What can hang from each mark
fopak: livut zife
gebar: beka ziba zifu
sobog: beka livut
ziba: gebar
livut: fopak sobog
futo: vivut
beka: gebar sobog
zofinel: gebar zife
vivut: futo zife
zudo: gebar
zorolaz: zifu
zife: vivut
zifu: gebar zorolaz

In the rows, zero is written as 128.
Known rows, with every way that one mark hangs from another
zifu{gebar{beka{sobog} ziba} zorolaz}: [166 117 119 158  72 105 160 152 100 150 115 129 115 123 138  86 114 112
 163  95 111 164 114  42 165 149 102 100  86 121 165]
sobog{beka{gebar{zifu}} livut{fopak{zife{vivut{futo}}}}}: [ 74 125 128  84 159 150  98  92 176 117 110 142 125 112 138 179 110 133
  95 170 130  89 150 209 115 137 131 167 143 122  85]
zifu{gebar zorolaz}: [176  96 126 129  76 107 137 158 104 127 137 111 163 112 101  86 133  95
 128 156 105 201 110  72 159 108 161 143  93 121 145]
zofinel{gebar{beka{sobog} ziba} zife}: [168 126 151 129 131 144 191 108 139 156 100 157  75 122 121 102 151 140
 172  70 142 112 114  87 135 119 108  88  95 127 167]
zife{vivut{futo}}: [ 84 115 128 105 140 161 138 124 126  96  76 129 117 117  94 127 147 155
 118 184 127 111 118 179  96 105 146 172 144 140 101]
vivut{futo zife}: [ 97 134 127 117 164 195 144 140 110 136  92 121 134 132 120 129 163 142
 113 169 127 153 127 171  80  98 135 201 119 109 126]
zudo{gebar{beka{sobog{livut{fopak}}} ziba zifu{zorolaz}}}: [166 157  77 187  94 105 144 144  98 159 158 146 134 115 181  99 121  98
 155 112 132 148 122  62 174 128  85  69  93 112 144]
gebar{beka{sobog{livut}} ziba zifu{zorolaz}}: [170 138  94 168  92 112 161 141 111 148 122 139  97 125 167 105 108 127
 176  96 120 146 123  75 174 151  90  82 127 108 141]
zofinel{zife{vivut}}: [126 105 147 112 129 148 138 111 138 102  72 145 128 115 105 124 143 129
 128 154 135 111 112 158 115  87 166 144 142 161 117]
sobog{beka{gebar} livut{fopak{zife}}}: [ 96 140 154  86 159 125  72  98 170 120 155 100 164 144 123 195 111 111
 101 119 127 108 140 170  98 147 141 171 124 119 123]
zofinel{gebar{beka ziba zifu{zorolaz}} zife}: [228  73 133 160  88 151 222 142  98 181 125 175  72  83 148  58 152 136
 168 123 147 177 106  40 177  93 140  57  88 125 152]
futo{vivut{zife}}: [111 125 126 119 158 183 143 146 142 132 106 107 138 137  97 131 156 122
  98 150 131 149 140 167  62  77 156 190 118 144 141]
livut{sobog}: [144 110 141 123 155 123 109 125 121 118 134  98 125 164  90 116 145 142
 109 133 143 134 103 140  87 105 165 148 154 137 140]
fopak{livut{sobog} zife{vivut{futo}}}: [ 50 117 146  82 167 153  89  94 110  87  74 110 125 112  78 153 149 161
  84 176 140  94 119 235  58 102 135 160 179 161  82]
zudo{gebar{beka{sobog} ziba zifu{zorolaz}}}: [185 130  84 187  90 101 163 150  84 171 130 151  93 117 162  63 114 103
 162 123 123 186 118  40 172 118 113  62  97 108 162]
sobog{beka livut}: [117 147 134  96 143 105  89 105 151 108 120  87 126 157 111 157 123 110
 151 122 111 130 137 141  92 142 147 151 129 120 138]
ziba{gebar{beka{sobog{livut}} zifu}}: [165 140 120 156 123 102 176 132 129 110 130 116 102 147 140  76 131 116
 145 114 117 123 151 102 156 102 155  93 146 100 127]
fopak{livut{sobog{beka{gebar}}} zife{vivut{futo}}}: [ 59 105 160  58 176 122  70  61 168  99  77 100  99 139  67 174  97 138
  88 150 137  88 112 236  53 136 139 162 159 136  98]
fopak{zife{vivut}}: [ 82 112 140 108 136 152 115 133 120  99  95 135 136 117 105 140 142 149
  99 176 120 119 144 162  98 100 165 158 169 164 108]
gebar{beka{sobog{livut{fopak{zife}}}} ziba zifu{zorolaz}}: [131 152 105 167 113 153 135 143  99 156 139 143 129 104 193 134 122 142
 138 110 134 123 144 100 159 137  78  89 135 134 118]
ziba{gebar}: [151 118 154 130 136 124 158 147 103  95 151 108 141 143  94  77 161 123
 115 140 123 152 130 121 117  82 194 143 137 121 127]
fopak{livut{sobog{beka{gebar}}}}: [140 114 162  82 156  75  71  91 173 116 145  71 112 181  63 143  94 103
 118  99 148 123  88 169  79 142 159 131 130 115 141]
sobog{beka{gebar{zifu}} livut{fopak{zife}}}: [125 135 139 100 154 121  86 115 167 141 167 115 148 137 146 168 110 106
 103 131 130 124 155 156 130 142 149 144 128 116 117]
zorolaz{zifu{gebar{beka{sobog} ziba}}}: [158 115 117 157  92  88 145 164 108 141 128 146 115 144 117  92 116 124
 173 111 104 170 123  44 166 166  96 109 104 118 174]
zudo{gebar{beka}}: [137 109 111 156 119 112 141 144  82 136 126 112 125 129 126  95 144 105
 135 158 131 164 129  78 115  90 174 108  97 128 158]
zudo{gebar{beka{sobog{livut}} ziba zifu}}: [151 163  91 170 111  83 151 134 103 149 135 148 113 130 168 105 129 101
 168  99 111 152 152  77 163 153 102  80 104 110 160]
sobog{beka{gebar{ziba zifu}} livut{fopak{zife}}}: [121 141 146 114 149 123 101 122 148 150 181 140 144 130 164 172 119 120
 116 100 129 125 159 142 139 181 117 132 121 125 121]

Rows
[161 100 150 110 133  93  89 109 129 156 156 120 100 138 119 127  88 114
 116 105 139 166 108 137 120 159 127  98 138 118 130] => fopak{livut{sobog{beka{gebar{ziba zifu{zorolaz}}}}} zife}
[133 164 134 103 136 111  96 115 193 109 163 105 179 161 106 169 106 108
 116  91 135  87 105 166 138 145 112 167 116 101 132] => beka{gebar sobog{livut{fopak}}}
[109 143 117 148 111 115 113 149 105 137 148 147 167 124 150 148 129 129
 145 111 103 138 152  84 159 172  68 127 118 132 144] => zorolaz{zifu{gebar{beka{sobog{livut{fopak{zife}}}} ziba}}}
[157  95 152 100 125 147 170 108 164 115  92 159 111 105  75 109 158 133
 129 150 138 116 107 137 123  75 174 128 125 149 131] => zofinel{gebar zife{vivut}}
[ 85 152 139 111 151 157  92 132 111 111 150 108 192 118 135 172 160 134
  97 145 127 115 148 168 105 112 137 165 139 146 108] => sobog{livut{fopak{zife}}}
[159 133 110 149  68  93 151 133 110 135 119 128 138 123 146 115 111 104
 175  84  97 155 126  56 174 169  86 108  91 114 160] => zifu{gebar{beka{sobog{livut}} ziba} zorolaz}
[100 127 156  99 159 125  77 117  99 108 132  88 148 135  86 142 150 135
  91 139 139 132 123 183  72 104 152 136 163 150 115] => fopak{livut{sobog} zife}
[163  80 124 164  85  99 161 179  79 142 146 146 125 129 123  88 136 128
 165 140 110 193 127  30 164 158 128 113  97 132 168] => zorolaz{zifu{gebar{beka ziba}}}
[177 123 105 173  94 126 170 158 102 161 119 143  75 125 161  74 111 135
 163 110 134 156 112  59 167 133 107  72 123 118 144] => gebar{beka{sobog} ziba zifu{zorolaz}}
[144 139 102 145  97  93 113 144 142 119 142 115 160 144 117 124 116 105
 150 129 114 134 121  79 161 139 103 126 106 113 149] => zorolaz{zifu{gebar{beka{sobog{livut{fopak}}}}}}
[144 153 111 157 116 111 155 141 119 140 127 139  95 138 167 118 126 135
 172  86 122 121 147  98 160 164  96  91 130 120 141] => gebar{beka{sobog{livut}} ziba zifu}
[ 36 142 130  96 157 184 103 109 121  89  96 133 170  94 126 183 159 163
  88 182 126  77 148 218  91 109 119 189 155 155  76] => sobog{livut{fopak{zife{vivut{futo}}}}}
[108 163 115 137 134 132 116 123 146 115 128  95 137 145 139 149 130 129
 139 103 142  74 124 133 115 120 112 122 125 128 127] => gebar{beka{sobog{livut{fopak}}}}
[107 130  90 156 105 151 123 127 139 128  97 141 122 100 164 133 104 139
 115 159 133  92 135 130 148  97 114  96 167 145  97] => gebar{beka{sobog{livut{fopak{zife{vivut}}}}} zifu{zorolaz}}
[187 114 117 157  96 132 158 172  85 151 152 148 118 113 145  82 138 132
 145 138 127 189 112  79 166 128 136 107 122 123 132] => gebar{ziba zifu{zorolaz}}
[ 41 119 143  89 197 174  70  79 142 116  79 108  99 135 108 163 139 173
  76 171 152  68 128 215  33 100 137 167 172 166  88] => livut{fopak{zife{vivut{futo}}} sobog{beka}}
[184 152 112 140 100 111 132 140 162 143 183 148 157 135 146 132  95 112
 137  84 132 130  99 118 193 166  81 123 111  95 132] => beka{gebar{ziba zifu{zorolaz}} sobog{livut{fopak}}}
[ 93 144 160  96 157 127  88 107 150 131 167 122 162 142 144 197 119 126
 118  87 124 109 149 155 107 182 112 161 117 130 128] => sobog{beka{gebar{ziba}} livut{fopak{zife}}}
[195  97 132 131 103 101 138 139 143 161 157 138  91 140 135 100  87 109
 148 113 128 182 105  80 161 159 141 112 104 100 150] => sobog{beka{gebar{ziba zifu{zorolaz}}}}
[189  90 123 146 111 132 192 164 120 159 148 132  72 120 116  68 153 139
 142 152 143 161 129  61 147  88 182  76 113 120 146] => zofinel{gebar{beka zifu}}
[172 115 145 122 131  98 134 138 151 157 160 138  92 151 133 115 106 116
 145 100 130 158 129 103 145 170 147 117 110 107 148] => sobog{beka{gebar{ziba zifu}}}
[ 80 109 143 124 168 161  90 119 129 110 123 123 146 134 105 145 150 167
  64 161 158  81 123 184  69  84 159 153 186 186  99] => livut{fopak{zife{vivut}} sobog}
[176 145  76 181  87  88 154 136  93 157 131 150 115 119 167  92 111  96
 173 110 111 175 127  55 180 141  94  74 101  97 160] => zudo{gebar{beka{sobog{livut}} ziba zifu{zorolaz}}}
[ 41 129 143  80 144 162 104 117 105  86  72 122 138  85  90 154 153 148
 102 189 124 109 134 220  80 106 134 161 152 154  77] => fopak{livut zife{vivut{futo}}}
[ 99 171 147 106 150 134 100 113 155 123 168 140 186 139 138 190 120 131
 111  73 125  91 134 170 138 178  78 166 127 118 127] => beka{gebar{ziba} sobog{livut{fopak{zife}}}}
[ 43 146 131 124 157 172 146  92 124  82  79 127 129 113 135 140 146 162
  97 152 127  47 158 191  98  88 119 147 167 138  80] => ziba{gebar{beka{sobog{livut{fopak{zife{vivut{futo}}}}}}}}
[209  91 130 147  90 114 162 165 117 156 172 156 129 126 134  89 107 120
 134 123 130 188  98  82 188 145 140 119 107 103 143] => beka{gebar{ziba zifu{zorolaz}}}
[ 26 161 121 126 154 180 130 101 121 110  76 149 122 103 161 180 143 180
 126 123 132  42 156 188  98 150  58 142 151 158  94] => gebar{beka{sobog{livut{fopak{zife{vivut{futo}}}}}} ziba}
[109 148 122 110 136 129 100 118 196 111 136 151 159 127 129 166  99 124
  91 134 128  79 139 188 155 134 120 149 162 127  97] => beka{gebar{zifu} sobog{livut{fopak{zife{vivut}}}}}
[175  92 136 172 120 125 196 166  85 124 145 120  93 131 138  45 156 127
 124 152 137 154 147  76 148  72 202  83 135 123 125] => ziba{gebar{beka zifu}}
[123 145 150 104 142 107 100 113 165 124 178 113 150 159 132 177 113 116
 140  74 133 102 122 140 119 186 112 150 100 118 138] => sobog{beka{gebar{ziba}} livut{fopak}}
[ 59 173 125 103 147 150  82 108 164  90 105 128 168 126 120 180 130 142
  99 136 123  62 144 196 103 119 109 160 171 154  95] => beka{sobog{livut{fopak{zife{vivut}}}}}
